What can hang from each mark:
B: A G K
K: J Z
Z: A K L T
T: Z
A: B Z
R: B
J: N
Q: B D
N: J Z
L: M Z
M: L
P: B

Each row was made from one small tree. Brackets hold a mark, then the marks that hang from it, in alphabetical order. Every link used is in the known rows. Write each row's tree.
In the rows, 128 means zero.
Known rows:
{A {Z K T}}: [137 128 189  60 107 100 120 171 125 186 124 133 128 111 114 131 112 147
 165 106  89 177 150 135 178 121 148 137 125 124 124  89 144 144]
{R {B {A {Z {K J} T}} G}}: [152 112 177  51 103 114 113 158 157 148 123 155 145  94  88 132 138 139
 174 109  83 201 152 150 163 102 146 165 125 116 116 104 174 119]
{M L}: [116 121 126  54 167 107 106 153 148 138 145 148 136 182 136  85 137 126
 168 137  73 152 127 131 137 123 144 135 135 116 127  73 157 123]
{R {B K}}: [141  99 132  62 145 115 109 156 138 150 138 144 141 112 125 135 135 137
 166 142  61 184 157 137 122 120 150 159 129 128 130  92 158 134]
{Q {B K}}: [144 101 150  61 136 117 113 168 120 127 139 137 141  92 126 128 134 137
 164 126  53 177 133 121 131 125 147 151 131 134 126  91 144 125]
{A B {Z {K J} T}}: [134 132 189  55  81 111 116 173 141 161 110 138  97  63 116 156 106 141
 180  85  94 173 142 140 182 136 146 156 122 110 114  98 149 130]
{Q {B {K J}}}: [142  98 144  54 135 123 116 167 134 101 139 138 127  76 117 131 135 130
 162 109  55 172 129 128 136 125 140 154 130 133 126  92 145 120]
{A {B {K J}} Z}: [130 134 160  52  73 129 110 165 157 134 128 142 108  86 139 142 122 126
 168 108  90 172 122 142 158 130 151 169 133 109 114  97 151 109]
{J {N Z}}: [100 122 133  74 136 103  67 179 133 158 145 140 135 102 151  70 122 131
 170 133  97 187 114 104 159 122 151 127 133 133 124  73 161 123]
{M {L {Z {A B} K T}}}: [123 119 150  60 170  81 138 178 151 145 134 150 111 112 134 147 134 134
 182 106  84 157 156 128 139 112 145 122 115 119 118  84 142 128]
{R {B G {K {Z T}}}}: [147 109 154  57  97 116 120 169 117 151 134 144 138 116 126 121 145 144
 162 147  78 186 156 137 138 122 157 148 131 134 128 100 185 126]
{N {Z A}}: [118 105 147  75 162  95 125 181 146 139 142 145 128  97 118  70 137 131
 151 124  76 178 141 120 159 106 137 121 125 146 126  89 152 118]
{R {B {A {Z L}} G K}}: [155 120 157  53  82 119 121 156 165 166 135 156 157 112 102 127 150 135
 166 133  80 197 139 132 142  97 161 182 132 120 123 104 174 107]
{N J {Z K T}}: [127  94 160  69 201  74 131 202 136 157 125 137  94  89  95 108 128 138
 165  96 102 176 134 112 161 118 135 124 135 142 126 103 148 143]
{R {B A G}}: [145 104 149  62 117 114  97 154 150 144 138 158 157 137 111  96 146 131
 170 140  65 205 149 139 134 102 148 159 132 123 119  94 177 116]
{P {B A}}: [121  95 153  73 122 115 112 155 146 135 149 157 139 141 129 128 136 126
 158 124  67 205 130 115 139 102 128 138 132 133 117  88 173 138]
{B {A {Z L T}} {K J}}: [137 129 158  40 122 122 146 158 180 146 137 137 115  85  87 149 150 126
 163  92  89 164 115 118 180  94 143 168 136 124 131  99 147 116]
{L {Z A {K J}}}: [122  96 142  73 162  87 154 188 164 110 152 150  98  78 131 133 134 123
 163  97  66 178 171 134 140  93 134 113 108 145 121  85 126 130]
{Q {B G K}}: [151 103 158  65  98 123 107 175 113 130 141 144 151 116 116 117 146 141
 160 130  59 187 128 122 133 122 156 156 135 132 126 101 158 112]
{L M Z}: [113 133 123  56 144  92 121 165 146 140 145 142 125 146 156 119 128 113
 158 132  69 178 164 153 153 103 139 127 137 120 113  67 148 137]
{N J}: [120  94 128  70 182  94 111 176 148 136 141 144  99 149 126  79 126 116
 157 115  74 183 130 127 139 119 133 133 145 139 126  77 142 133]
{L M {Z A K T}}: [122 114 152  67 181  72 149 181 145 164 132 140 109  91 115 179 132 127
 167  97  69 177 192 153 178  85 134 116 117 134 121  82 124 149]
{M {L {Z K T}}}: [125 126 143  52 168  87 133 173 140 147 142 144 124 147 138 127 135 137
 177 119  86 152 147 125 136 118 147 119 123 116 121  81 151 140]
{Q {B A G K} D}: [166 103 170  56 161 134 105 195 118 127 152 142 173  54 104 132 156 143
 170 134  54 184 102 116 123  85 145 160 133 159 116 106 158 101]
{A {Z K L}}: [133 136 165  62  81  99 141 167 157 192 133 146 119 106 121 110 112 137
 162 115  80 171 144 117 168 118 154 155 125 128 127  83 142 134]
{K {J {N {Z {A B} T}}}}: [102 111 139  66 136 105  86 179 152 126 131 140  97  49 120 102 124 124
 175  88  95 179 122 123 178 122 136 133 125 130 122  81 158 116]
{P {B {A {Z T}} G K}}: [140 107 185  67  71 124 119 167 136 157 143 153 152 142 105 163 153 141
 155 118  92 210 120 123 155  96 145 155 135 124 119 111 185 122]
{J {N {Z {A B} K L T}}}: [109 118 152  83 131  83 101 189 143 197 128 143 104  33 116 122 119 141
 186 101  98 183 133  85 183 117 153 138 118 140 129  86 147 129]
{P {B A K}}: [128  89 149  74 134 122 121 157 148 132 153 153 142 133 123 162 151 130
 158 125  69 197 127 111 131  94 134 149 133 133 125 102 165 135]
{T {Z {K J} L}}: [130 112 132  60 143 115 168 176 170 145 138 145 106 102 138 114 127 127
 173 126  80 155 143  92 155 102 140 153 122 135 131  81 149 145]
{B {A Z} K}: [137 121 161  53 143 123 124 158 167 145 146 142 147 122 120 136 151 128
 163 127  83 177 118 129 154  84 149 158 137 123 127  98 138 112]
{K {Z A}}: [115 110 150  68 144 100 138 176 140 124 146 144 106 104 159  69 129 121
 149 135  65 170 152 127 155 107 136 105 123 158 128  72 152 123]

Write each row's tree:
[105 111 149  79 154  91  81 185 129 171 137 135 127  76 129  88 124 135
 170 113  96 189 127 109 178 113 145 116 127 141 129  76 154 126]	{J {N {Z A T}}}
[122 102 144  71 182  67 155 198 157 169 125 141  81  76  86  77 129 124
 150  91  93 179 132  98 175 112 132 126 135 157 131  89 153 131]	{N J {Z A L T}}
[122 116 138  61 127  96 150 180 163 147 141 148 101  66 101  93 132 135
 160 109  84 159 136  96 162 119 142 146 123 139 130  97 156 129]	{N {Z {K J} L}}
[141 148 174  48   8 123 129 172 144 180 119 142 101  88 101 140 130 139
 165  94 101 174 119 121 181 137 163 183 136 109 121 105 176 108]	{A {B G {K J}} {Z L T}}
[130  87 145  74 196 113 159 183 171 121 138 146 112  89 134 129 136 126
 170 117  73 165 157 119 154  83 130 133 112 142 128  86 132 136]	{T {Z A {K J}}}
[148 120 166  55  90 116  99 154 156 154 130 159 162 129 113  97 137 132
 168 137  76 209 144 150 145 104 151 164 131 118 113  94 179 111]	{R {B {A Z} G}}
[144 103 146  48 120 129 123 160 164 105 142 157 131  95 116 120 161 128
 166 134  75 186 141 141 138  96 148 160 130 132 123 105 181 105]	{R {B A G {K J Z}}}
[102 130 126  73 112  96  84 177 145 177 145 143 124  92 144  65 120 130
 169 131  97 181 113  87 163 125 154 139 134 135 129  70 164 124]	{J {N {Z L}}}
[111 114 138  59 185  82 125 178 162 132 142 148 109  97 130 141 136 129
 183  94  91 159 146 129 153 104 141 115 113 125 122  77 140 128]	{M {L {Z A {K {J N}} T}}}
[125 127 149  64 131  87 134 180 140 159 132 142 112 101 124 172 144 124
 166 106  77 184 171 155 173  96 144 135 128 124 115  89 147 125]	{L M {Z {A {B G K}} T}}
[117 111 138  73 177  78 147 176 163 146 142 150 113  94 130 163 134 121
 167 111  62 177 189 154 162  79 134 121 116 138 118  79 119 138]	{L M {Z A K}}
[148  95 138  54 129 126 111 152 167 116 142 157 144 111  94 133 163 130
 169 125  70 194 141 143 134  94 148 173 132 122 126 108 169 108]	{R {B A G {K J}}}
[131 106 140  71 149 108 174 181 183 146 129 153  87  60 135 137 128 125
 180 111  75 160 152  98 160  95 136 155 110 139 127  87 139 132]	{T {Z {A B} {K J} L}}
[133  91 152  80 198 106 156 184 154 148 138 146 127 107 144 126 134 132
 172 133  72 170 159 112 149  82 137 129 113 144 129  85 130 141]	{T {Z A K}}
[130  92 161  77 174  83 129 206 142 148 122 144  90  79  91 111 145 131
 160  93 103 189 124 117 162 112 140 133 136 144 123 112 157 112]	{N J {Z {A {B G K}} T}}
[141 113 137  50 136 112 138 152 161 142 139 151 130  84 133 125 144 128
 168 144  68 177 148 116 134 100 149 160 128 139 128  92 165 124]	{R {B A {K {Z L}}}}
[124 134 185  59  78 108  93 174 142 168 112 138  97  49 126 159 100 140
 188  83 103 179 133 134 187 134 150 154 122 110 113  92 149 129]	{A B {Z {K {J N}} T}}
[133 113 187  68  61 116 109 164 134 159 139 155 151 151 112 129 138 136
 154 118  89 217 125 126 162 103 140 144 134 124 112  99 192 127]	{P {B {A {Z T}} G}}
[132 120 151  63  97 106 154 178 136 171 141 142 112 119 107 125 162 135
 150 126  79 167 149 121 181  97 154 141 134 148 140  96 167 116]	{B G {K {Z A {L M} T}}}
[144 137 203  65  42 107 108 181 122 192 113 144 120 106 114 141 117 151
 178 105  99 189 141 135 176 132 161 158 127 108 113 106 162 122]	{A {B G} {Z K T}}
[106 122 136  78 124  91  93 183 145 183 142 146 120  72 134  92 120 138
 178 123  96 179 123  84 166 119 156 140 126 138 130  80 152 130]	{J {N {Z K L}}}
[169 119 209  51 135 122 105 199 112 154 132 141 171  36  96 131 132 151
 174 116  67 190 113 126 151  92 143 152 127 153 106 103 162 112]	{Q {B {A {Z K T}} G} D}
[132  86 151  70  95 132 120 163 158 110 156 161 137 138 102 156 166 129
 156 113  77 203 119 122 140  92 135 155 134 130 123 112 180 117]	{P {B A G {K J}}}
[121 127 146  52 138  89 150 175 154 172 124 139  99  65  79 131 131 137
 165  95  89 156 149 113 198 115 137 147 128 131 130  98 156 142]	{N {Z {K J} {L M} T}}
[142 132 165  48 120 115 143 157 161 178 137 135 133 107  99 143 148 133
 165 112  87 172 120 109 170  93 152 165 137 124 132  96 145 122]	{B {A {Z L T}} K}
[138  95 126  55 144 120 113 155 152 123 138 146 128  95 115 137 137 131
 164 125  62 180 154 144 129 118 143 161 128 127 129  93 159 130]	{R {B {K J}}}
[129  95 146  79 121 115 122 176 157 125 141 153 104  95 108 129 153 128
 164 104  65 183 142 135 151 104 144 150 124 135 128 100 144 101]	{Z {A {B G {K J}}}}
[121  95 157  75 193  75 126 201 146 146 118 141  82  70 102  95 127 125
 163  91  97 187 131 118 166 119 130 123 134 144 120  97 152 124]	{N J {Z {A B} T}}
[156 122 184  46 164 124 102 186 126 134 137 138 167  34 125 108 118 136
 170 127  56 183 107 125 137  97 134 149 129 155 104  85 153 114]	{Q {B {A Z}} D}
[131 102 143  74 174 121 144 179 153 139 135 143 122 109 162 127 136 124
 172 141  78 171 142 111 142  94 141 145 123 134 124  85 142 125]	{T {Z {A {B K}}}}
[129 122 158  63 125  86 148 184 131 191 130 137 112  80  94 104 128 150
 165 114  90 165 143  87 175 125 148 138 126 138 133  98 159 146]	{N {Z K L T}}
[123 132 147  58 109  91 137 177 126 182 133 134 117 104 106  70 127 140
 153 121  90 168 130  90 172 132 146 136 136 135 131  87 175 139]	{N {Z L T}}
[121  90 142  78 193 111 137 186 169 128 138 147 111  78 145 131 130 125
 179 114  82 171 148 114 161  81 134 132 111 144 128  80 130 133]	{T {Z A {K {J N}}}}
[121 126 144  62 156  85 136 176 144 156 128 137 106  91 132 181 135 120
 168 104  73 179 174 151 170  97 139 130 126 125 116  83 137 134]	{L M {Z {A {B K}} T}}
[135  98 162  73 120 111 126 178 134 148 130 140 100  87  87 149 150 138
 166  87  75 181 147 132 171 112 144 143 124 131 131 103 151 115]	{Z {A {B G {K J}}} T}
[156 102 159  57 180 128 107 196 102 133 147 131 157  43 127 138 130 145
 165 134  48 169 116 117 118 109 141 148 130 164 119  93 147 123]	{Q {B K} D}
[101 117 132  83 153  83 103 180 163 185 137 149 117  54 120 117 125 130
 177 111  90 179 140 102 186  99 148 139 121 143 131  79 138 125]	{J {N {Z A K {L M}}}}
